What can hang from each mark
q760: q151 q531 q700
q151: q760
q700: q529
q529: q700
q531: q47 q760 q936
q936: q151 q531
q47: q151
q192: q529

Known rows, with every way that one mark hangs from another
q700{q529}: [ 0.338  1.102  0.886  1.164  0.160  0.253 -0.026  3.676  1.079 -0.436
 -0.431  4.848 -0.334  0.700  0.139  1.194 -0.489  2.542  0.508]
q531{q936}: [-0.045 -4.168  3.589 -0.538 -1.187 -0.115  1.102  0.064  0.771  0.441
  0.430  0.338  2.832 -0.254 -1.288  1.320 -1.742 -1.191  0.347]
q760{q531}: [-2.306  1.948  0.093 -0.287 -0.666 -0.184  3.199 -3.348  0.913 -0.635
  1.949 -0.737 -1.755  0.180  0.123 -0.716  0.744 -0.325  0.597]
q47{q151{q760{q700}}}: [-2.217 -0.090  0.514  0.161  4.847  0.122  2.403 -2.837  1.246 -2.901
 -1.670  2.244  5.081 -1.198  0.420  2.841  1.612  3.178  2.071]
q47{q151{q760{q531{q936} q700}}}: [-3.651 -0.910  2.553 -0.441  3.814  0.096  5.153 -4.868  2.089 -3.186
 -0.307  2.092  5.236 -1.271  0.128  3.162  0.978  2.537  2.755]
q760{q151 q531 q700}: [-3.560  0.690  2.718  1.536  2.456 -1.012  3.119 -2.432  3.256 -2.268
  1.132  0.555 -0.849  2.311 -1.620 -1.189  1.746  0.723  4.097]
q531{q47 q760{q700} q936{q151}}: [-0.135 -1.070  5.510  1.688 -4.841 -0.152  3.080 -1.535  1.639  0.457
  1.352 -2.258  4.766  2.035 -2.811  7.150 -0.135  0.643 -0.700]
q47{q151}: [-2.335  0.632  0.715 -0.971  1.627 -0.774  0.001  0.405 -0.114 -0.124
 -0.674  0.802  4.598  0.351  0.017  0.733 -0.184  3.040  0.511]
q192{q529{q700}}: [2.940 0.329 0.672 2.459 1.377 1.467 0.276 8.038 0.567 0.911 0.799 1.752
 0.230 1.436 1.695 0.912 4.103 3.286 1.424]
q936{q531{q760{q700{q529}}}}: [-1.278 -3.126 -0.445  0.559 -0.448 -0.978  1.763  1.603  2.954  1.493
 -0.667  4.492 -2.291  5.524 -0.177  2.435 -0.398  1.151  2.121]
q151{q760{q531{q936}}}: [-2.580 -2.628  2.317  0.106  0.540  0.588  4.946 -5.259  0.423 -3.680
  2.102 -0.184  1.202 -3.211  1.148  2.638  1.446 -0.815  2.484]
q151{q760{q531}}: [-2.602  0.166  0.064  0.300  1.222  0.755  4.508 -5.487  0.047 -3.999
  1.834 -0.271 -0.697 -3.054  1.880  2.017  2.252 -0.165  2.331]
q760{q531 q700{q529}}: [-0.673  3.096  0.659  1.511  2.094  0.291  4.646 -1.912  5.010 -1.111
 -0.230  4.968 -2.374  2.003 -0.826  0.591  0.321  1.705  1.436]
q531{q47 q760}: [-0.877  0.001  2.165  1.664 -6.720 -0.340  1.273  0.334 -1.470  0.572
  2.555 -3.705  1.178  3.825 -1.361  3.408 -0.073  0.688 -0.595]
q529{q700}: [ 1.940 -0.433  0.981 -1.164  2.001  0.793  0.163  3.764  0.899 -0.094
  1.269  0.699  0.956  0.625  1.180  0.325  3.573  1.154  1.407]
q47{q151{q760}}: [-3.093 -0.374  0.617 -0.642  3.106 -0.122  1.628 -1.869 -0.830 -2.700
 -0.465  1.045  5.237 -2.080  1.217  2.710  1.468  3.224  1.882]
q151{q760{q700}}: [ 0.003 -1.108 -0.388  1.179  3.798  1.038  2.829 -3.999  1.967 -3.363
 -1.069  1.696  0.597 -2.071  0.852  2.377  1.987  0.276  2.152]
q151{q760{q531{q47}}}: [-1.672  0.261  1.055  1.046 -0.413  0.684  4.844 -5.786 -0.487 -4.198
  3.207 -2.932  0.417 -2.933  1.869  2.830  2.532  0.122  2.153]
q151{q760{q531 q700}}: [-1.689  0.501 -0.333  0.962  3.453  0.840  5.327 -6.654  2.654 -4.007
  0.409  1.218 -0.736 -2.004  0.864  2.040  2.474 -0.025  2.457]
q760{q151 q700{q529}}: [-1.185 -0.384  3.182  2.542  3.229 -0.663 -0.061  3.684  3.407 -1.831
 -1.160  5.138  0.570  2.935 -1.543  0.503  0.502  2.969  3.530]

Rows
[-0.504 -2.408  3.408 -0.219  0.955  0.426  1.645 -2.320 -0.158 -1.970
  0.546  0.160  4.340 -4.670  0.661  5.432  1.295 -0.317  0.720] => q531{q936{q151{q760}}}
[ 1.251 -1.985  4.985  1.144 -0.047  0.313  3.406 -3.526  0.508 -2.599
  1.673 -3.045  5.805 -3.785  0.108  6.590  1.556  0.082  0.754] => q531{q47 q936{q151{q760{q700}}}}
[ 0.297 -0.252  0.089  1.996  3.890  1.188  2.728 -1.853  2.665 -3.639
 -1.240  4.710  0.526 -1.489  1.229  3.113  1.543  1.681  2.394] => q151{q760{q700{q529}}}
[-0.453 -1.498 -0.130 -0.011  2.119 -0.831  1.934 -3.255 -1.029 -2.294
  1.853 -3.281  1.537 -3.929  4.425  5.769  4.044  0.823  2.525] => q936{q151{q760} q531{q47}}
[ 0.141 -0.348  0.072 -0.576  0.533 -1.341  0.700 -0.828 -0.438  0.183
  1.532 -3.619  0.725 -1.644  3.045  4.018  2.562  0.746  1.099] => q936{q151 q531{q47}}
[-1.209 -4.268  5.636 -0.034 -0.693 -0.227  3.158 -1.595 -0.876 -2.434
  2.069 -2.893  8.777 -1.920 -0.217  4.749 -0.339  1.615  1.491] => q531{q47{q151{q760}} q936}
[-2.246 -1.827  3.729  0.294 -4.756 -0.425  0.934 -0.032 -0.116  0.863
  0.986  0.688  3.483  0.676 -1.999  5.651 -0.066  0.429 -0.675] => q531{q760 q936{q151}}
[-2.063 -0.891  4.211  3.044 -4.261 -0.719  1.280  0.855  0.634 -0.972
  2.011 -2.859  2.109  5.583 -2.958  2.890  0.436  1.660  1.907] => q531{q47 q760{q151 q700}}
[-1.332  0.384 -0.700  0.679  0.396 -0.902  1.321  0.739  2.659  1.193
 -0.819  3.933 -1.397  2.214  1.263  5.280  2.085  2.357  1.292] => q936{q151 q531{q760{q700{q529}}}}
[-3.165  1.661  1.096  0.203  4.495  0.057  4.415 -3.214  2.278 -3.583
 -0.565  4.263  3.824 -0.845  0.852  2.950  1.708  4.387  2.873] => q47{q151{q760{q531 q700{q529}}}}
[-0.110  1.122  4.266  0.839  0.173 -0.179  5.838 -5.398  3.736 -1.282
  2.060 -2.416  2.171 -0.628 -1.307  3.438  1.150 -0.030  0.564] => q760{q531{q47 q936{q151}} q700}
[-2.141 -5.135  7.681  2.378 -5.331 -1.022  2.317  1.031  1.434 -0.553
  2.163 -2.201  4.774  5.191 -4.325  4.274 -1.216  0.521  2.105] => q531{q47 q760{q151 q700} q936}
[-4.504 -1.284  2.779 -1.023  2.398 -0.101  4.391 -3.960  0.116 -3.040
  0.936  0.624  5.522 -2.227  0.730  2.990  0.858  2.478  2.535] => q47{q151{q760{q531{q936}}}}
[-1.301  3.801 -0.234  0.682  3.738  0.664  3.656 -6.275  1.540 -3.384
  0.366  0.515  0.314 -4.531  1.754  4.478  4.554  1.117  1.408] => q936{q151{q760{q531 q700}}}
[-0.529  3.804  0.684  1.122  2.504  0.512  4.070 -6.161  1.175 -3.911
  1.351 -1.929  1.198 -4.546  1.924  5.426  4.596  1.243  1.233] => q936{q151{q760{q531{q47} q700}}}
[ 0.132 -3.045  5.929  2.599 -5.376  0.044  3.471  1.298  2.423  0.462
  1.259  1.189  3.768  4.877 -3.602  5.751 -2.084  1.282  0.271] => q531{q47 q760{q700{q529}} q936}
[-1.970  0.559  1.074  0.691  4.993  0.317  2.324 -0.983  1.805 -3.022
 -1.798  4.774  5.023 -0.791  0.826  3.500  1.227  4.469  2.293] => q47{q151{q760{q700{q529}}}}
[-3.129 -1.713  6.366  2.035  1.860 -0.972  4.066  0.595  4.640 -2.080
  0.900  4.765  1.342  2.670 -2.547  0.865 -0.341  1.856  4.653] => q760{q151 q531{q936} q700{q529}}
[ 1.156 -1.303  5.138  0.252 -2.472 -0.264  1.402 -0.954 -0.482 -0.464
  2.197 -4.318  5.477 -2.690 -0.326  5.022  0.401 -0.030 -0.610] => q531{q47 q936{q151}}
[-2.783 -2.383  7.106  1.670 -0.034 -1.417  4.798 -2.646  3.021 -2.389
  3.006 -2.613  2.983  2.108 -2.575  1.038  0.358  0.112  4.103] => q760{q151 q531{q47 q936} q700}
[-1.141  3.821  2.649  1.613  1.445 -0.150  5.305 -1.801  3.998 -1.699
  0.924  2.019  1.757  2.235 -0.773  1.899  0.455  3.755  1.459] => q760{q531{q47{q151}} q700{q529}}
[-3.162 -1.176  2.600  2.192 -2.028 -0.656  0.417  1.077  1.305 -0.302
 -0.024  1.547  0.437  5.387 -3.194  1.665  0.196  1.554  2.252] => q531{q760{q151 q700}}
